Every row comes from one small tree of marks. Brackets hold a mark, then the marks that hang from it, in alphabetical order. Every link used is in the known rows. Which tree was each row made from?
Known rows
(zedoz giroz): -3.48  0.83  0.44 -1.92  1.09  1.43 -2.14  0.74 -1.37  1.17 -0.54  4.20 -0.36  0.64 -1.76  0.66 -0.77 -0.52  1.43  0.61  0.78  1.50
(serok dito (voza tomin zava)): -1.65  3.20  3.06 -3.34 -0.56  3.23 -5.94 -2.43  3.23  0.22 -0.09 -0.49  1.59 -4.21  1.72  3.29 -3.41 -3.41 -4.06 -0.37  4.94  0.67
(voza (serok dito) tomin zava): -2.57  1.85  0.46 -3.44  1.32  1.01 -4.17 -1.93 -2.30  2.40 -2.78 -1.04  0.71 -0.47  1.82  0.37 -7.13 -3.17 -1.88 -2.84  4.60  0.59
(serok (voza tomin zava)): -0.14  1.52  1.11 -3.22 -0.98  3.39 -2.68 -2.26  0.37 -0.85 -0.91  0.53  1.03 -3.08  2.70  1.14 -3.00 -2.92 -1.18 -0.35  5.89  0.29
(tomin voza): -0.97  2.35  1.00  1.14  0.31 -2.99  0.84 -1.39 -1.83  1.32  0.58 -2.27 -0.99 -3.78 -0.92  0.36 -0.35 -0.45  2.17 -1.51 -0.87  0.06
(voza (serok (dito fefiz giroz)) tomin): -3.82  2.05  1.94  0.41 -4.37 -0.37 -7.40 -0.99  0.35  1.53 -4.39 -0.28  2.12  0.67 -0.09  0.04 -4.00 -4.91 -3.00 -2.21 -0.26  2.60
(voza serok tomin zava): -1.18  0.40 -1.63 -3.43  0.87  0.74 -1.56 -1.69 -5.36  1.29 -3.60 -0.25  0.32  0.90  2.61 -1.74 -6.51 -3.25  0.72 -2.79  5.37  0.55
(panod (dito (tomin voza))): -1.28  2.61  0.52  1.83  1.82 -2.98  2.73 -3.63 -1.59 -2.05  5.16 -5.47 -2.79 -2.33  1.55 -0.11  0.29  0.62 -1.81  0.43 -3.59 -1.08
(dito fefiz giroz): -1.74  0.99  1.09  3.03 -1.31 -0.53 -3.51  0.49  1.50 -0.89 -1.93  0.46  1.08  1.80  0.01 -0.62  1.12 -2.55 -0.96  1.53 -0.72  2.00
(serok voza):  0.65  0.19  1.01 -1.34 -0.06  2.74 -2.35 -0.85  2.48 -1.42  0.90  0.79  1.24 -3.76  0.93  1.21  0.19 -0.76 -1.70 -2.66 -1.26 -0.29
(tomin (voza zava)): -1.81  3.65  0.90 -0.25  4.71 -2.28  0.16 -1.80 -3.38  1.61  0.18 -2.44 -1.07 -3.04  1.35 -0.25 -2.52 -0.77  2.39 -0.98  3.23  0.12
(dito giroz (tomin (voza serok))): -3.42  2.79 -1.19  1.31  2.83 -0.91 -2.71 -5.02 -4.56  4.12  3.24  0.39 -0.99 -1.69 -0.21 -5.20 -0.80 -3.05  2.53 -4.20 -4.93  2.02
(voza (serok dito)): -1.94  0.98  0.01 -1.35  1.99  0.21 -3.44 -0.43  0.28  1.83 -0.93 -0.71  1.05 -1.31 -0.20  0.64 -3.88 -1.19 -2.38 -4.80 -2.67 -0.30
(giroz zedoz): -1.84  1.03  1.55  0.21 -0.73  2.58  2.02  2.44  1.12  1.01  0.13  2.16  1.34  0.90 -0.15  0.15  2.98 -0.68 -0.50 -0.17 -3.76 -0.59
(dito fefiz (tomin voza)): -1.93  3.59  1.55  2.99  0.41 -6.03  1.49 -3.82 -0.62  0.41  1.98 -5.71 -0.71 -1.96  2.27  0.11  0.42 -0.67  1.21  1.75 -4.74  1.47
(panod (dito fefiz (tomin voza))): -1.65  2.68  1.43  3.29  0.72 -6.31  2.39 -2.64 -0.47 -3.71  2.67 -7.71 -1.81 -1.71  3.14  0.98 -0.36  0.41 -2.59  1.65 -4.94 -0.54
(tomin (voza serok zava)): -2.01  2.61 -0.81 -1.51  6.31 -2.57 -0.48 -2.09 -5.96  2.03 -1.81 -2.30 -0.88 -3.51  1.56 -1.83 -6.30 -2.07  3.22 -5.75  1.56 -0.11
(tomin (voza (serok dito))): -3.08  3.11  1.14 -0.38  2.24 -2.67 -3.55 -1.86 -1.73  3.32 -0.78 -2.94  0.09 -5.65 -0.85  0.84 -4.37 -1.55  0.16 -6.07 -3.06  0.14

Write each row's tree
-3.76  3.97  2.45 -0.93  5.71  5.27 -7.63 -4.69  4.50  1.39  6.11  2.26  1.28 -2.52  1.70 -0.72  1.04 -4.10 -4.74  0.09 -0.79  2.40 -> (serok (dito giroz tomin) (voza zava))
-3.96  5.68  2.24  0.56  6.36 -2.48 -1.49 -4.99 -0.31  3.08  5.06 -3.90 -1.65 -3.69  1.53  0.35 -1.09 -1.47 -0.51  0.82 -0.48  1.19 -> (serok (dito (tomin (voza zava))))
-4.38  3.79 -1.23  0.22  7.04 -0.16 -2.78 -5.35 -6.18  3.63  2.58  0.02 -1.05 -1.51  1.65 -5.34 -2.98 -4.02  2.30 -3.66 -1.28  2.26 -> (dito giroz (tomin (voza serok zava)))
-3.68  3.43 -0.08  2.83  1.96 -3.78 -2.55 -4.35 -3.14  2.12  0.61 -2.03 -0.22 -1.19  0.95 -3.77 -1.78 -3.44  1.84 -2.98 -6.26  2.72 -> (dito fefiz giroz (tomin (voza serok)))
-4.19  4.31  2.27  3.07  0.65  2.03  0.90 -1.30 -0.98 -0.08  6.17 -0.06 -1.16 -0.40  0.56 -2.01  4.54 -2.14 -2.43  0.59 -7.22 -0.37 -> (panod (dito (giroz zedoz) (tomin voza)))
-2.01  3.88  1.55  2.33  5.10 -5.58  2.17 -3.14 -1.73 -3.72  2.13 -8.08 -1.84 -1.26  5.33  0.90 -2.67 -0.64 -2.12  1.81 -0.95 -0.20 -> (panod (dito fefiz (tomin (voza zava))))
-2.20  1.75  0.85  3.35 -0.28 -1.03 -1.92 -2.77  1.30 -0.32  1.85 -0.15  0.61  2.91  1.52 -2.49  2.28 -2.60 -1.48  3.07 -3.67  2.94 -> (dito fefiz giroz tomin)
-1.75  2.01 -1.39  0.11  3.07 -3.26  0.74 -4.88 -4.91  2.87  2.70 -2.72 -1.33 -2.74  0.75 -3.13 -2.61 -1.21  2.58 -4.05 -5.39  0.32 -> (dito (tomin (voza serok)))
-3.19  2.03 -0.50 -2.17  7.48  0.44 -2.62 -3.94 -1.35  2.45  2.58 -1.68  0.03 -0.14  2.61 -1.70 -4.59 -2.30 -2.62 -2.48 -1.50  1.10 -> (voza (serok (dito tomin)) zava)
-4.25  6.53  3.16  2.08  5.10 -5.63 -1.29 -4.14  0.84  1.47  2.50 -6.47 -0.56 -2.82  3.72  1.64 -1.96 -1.76 -1.27  2.45 -1.70  1.73 -> (serok (dito fefiz (tomin (voza zava))))
-2.72  3.11 -1.56 -1.01  7.53 -2.42  0.61 -5.11 -6.01  2.71  2.20 -3.24 -1.63 -2.39  2.81 -3.39 -4.61 -2.23  2.85 -3.91 -1.47  0.44 -> (dito (tomin (voza serok zava)))
-3.90  2.61  0.51 -2.43  0.95  3.36 -7.67 -1.91 -1.94  3.22 -2.21  2.14  1.07  0.55  0.44 -1.44 -5.33 -5.50 -2.15 -2.70  5.19  2.44 -> (voza (serok (dito giroz)) tomin zava)
-4.25  4.30  2.14 -0.10  5.67 -5.59 -3.26 -1.43 -1.67  1.51 -3.44 -5.67  0.47 -3.94  2.74  1.69 -7.10 -2.67  0.00 -4.44 -0.67  1.15 -> (tomin (voza (serok (dito fefiz)) zava))
-3.39  4.06  1.73  4.38  0.15 -4.00 -1.82 -3.95 -0.49  1.25  2.52 -2.54 -0.56 -0.66  0.66 -1.97  2.05 -2.53  1.28  2.06 -4.47  2.71 -> (dito fefiz giroz (tomin voza))
-2.20  1.35  1.52 -0.85 -4.15 -2.74 -4.11 -1.03  0.29  0.41 -4.94 -3.33  1.76 -0.17  1.39  2.08 -5.76 -2.72 -2.84 -2.08 -0.37  1.15 -> (voza (serok (dito fefiz)) tomin)
-3.03  1.96  0.97 -1.03  5.29 -2.67 -4.12 -0.15 -0.20 -0.04 -3.91 -3.69  1.69 -0.01  3.47  1.73 -6.84 -2.60 -2.99 -3.13  0.17  0.92 -> (voza (serok (dito fefiz)) zava)
-1.51  2.27  2.31 -0.97  1.55  2.60 -3.74 -4.00  5.48  0.62  6.19 -0.56  0.92 -4.28  1.11  1.52  1.31 -1.12 -4.79 -0.46 -4.91  0.70 -> (serok (dito tomin) voza)
-4.45  2.16  0.86  1.66  2.02 -1.01 -5.83 -2.95  1.37  1.60  1.28 -0.88  1.49  1.56  0.89 -1.74 -1.61 -3.39 -3.52 -1.86 -6.51  3.06 -> (voza (serok (dito fefiz giroz tomin)))
-5.34  3.68  4.63  2.87 -1.74  1.90 -4.42  2.81  5.21  1.21 -0.64  1.73  2.92  1.65 -0.37  1.78  3.45 -3.48 -4.34  1.31 -5.11  1.95 -> (serok (dito fefiz (giroz zedoz)))
-4.02  3.34  2.65  3.37  0.34 -0.70 -5.14 -2.74  4.18  0.79  2.98 -1.01  1.18  1.71  0.74 -0.20  2.26 -2.83 -4.08  3.35 -4.45  3.38 -> (serok (dito fefiz giroz tomin))
-1.42  0.35 -0.19  2.15  1.62  2.35 -1.67 -2.27  0.40 -2.62  5.42 -0.06 -1.51  2.41  0.57 -2.50  2.37 -1.45 -4.49  1.66 -2.66  0.40 -> (panod (dito giroz tomin))
-3.75  2.99  0.30 -0.51  6.36 -2.72 -2.65 -3.18 -0.29  0.45  0.02 -4.34  0.97  0.80  4.54 -0.24 -5.05 -2.41 -3.02 -1.17 -2.64  1.85 -> (voza (serok (dito fefiz tomin)) zava)
-4.15  1.76 -0.14  0.28  2.87  2.39 -5.91 -3.67  0.18  3.43  3.68  1.69  0.73  0.66 -0.28 -3.18 -0.82 -3.21 -3.00 -2.69 -5.02  2.59 -> (voza (serok (dito giroz tomin)))
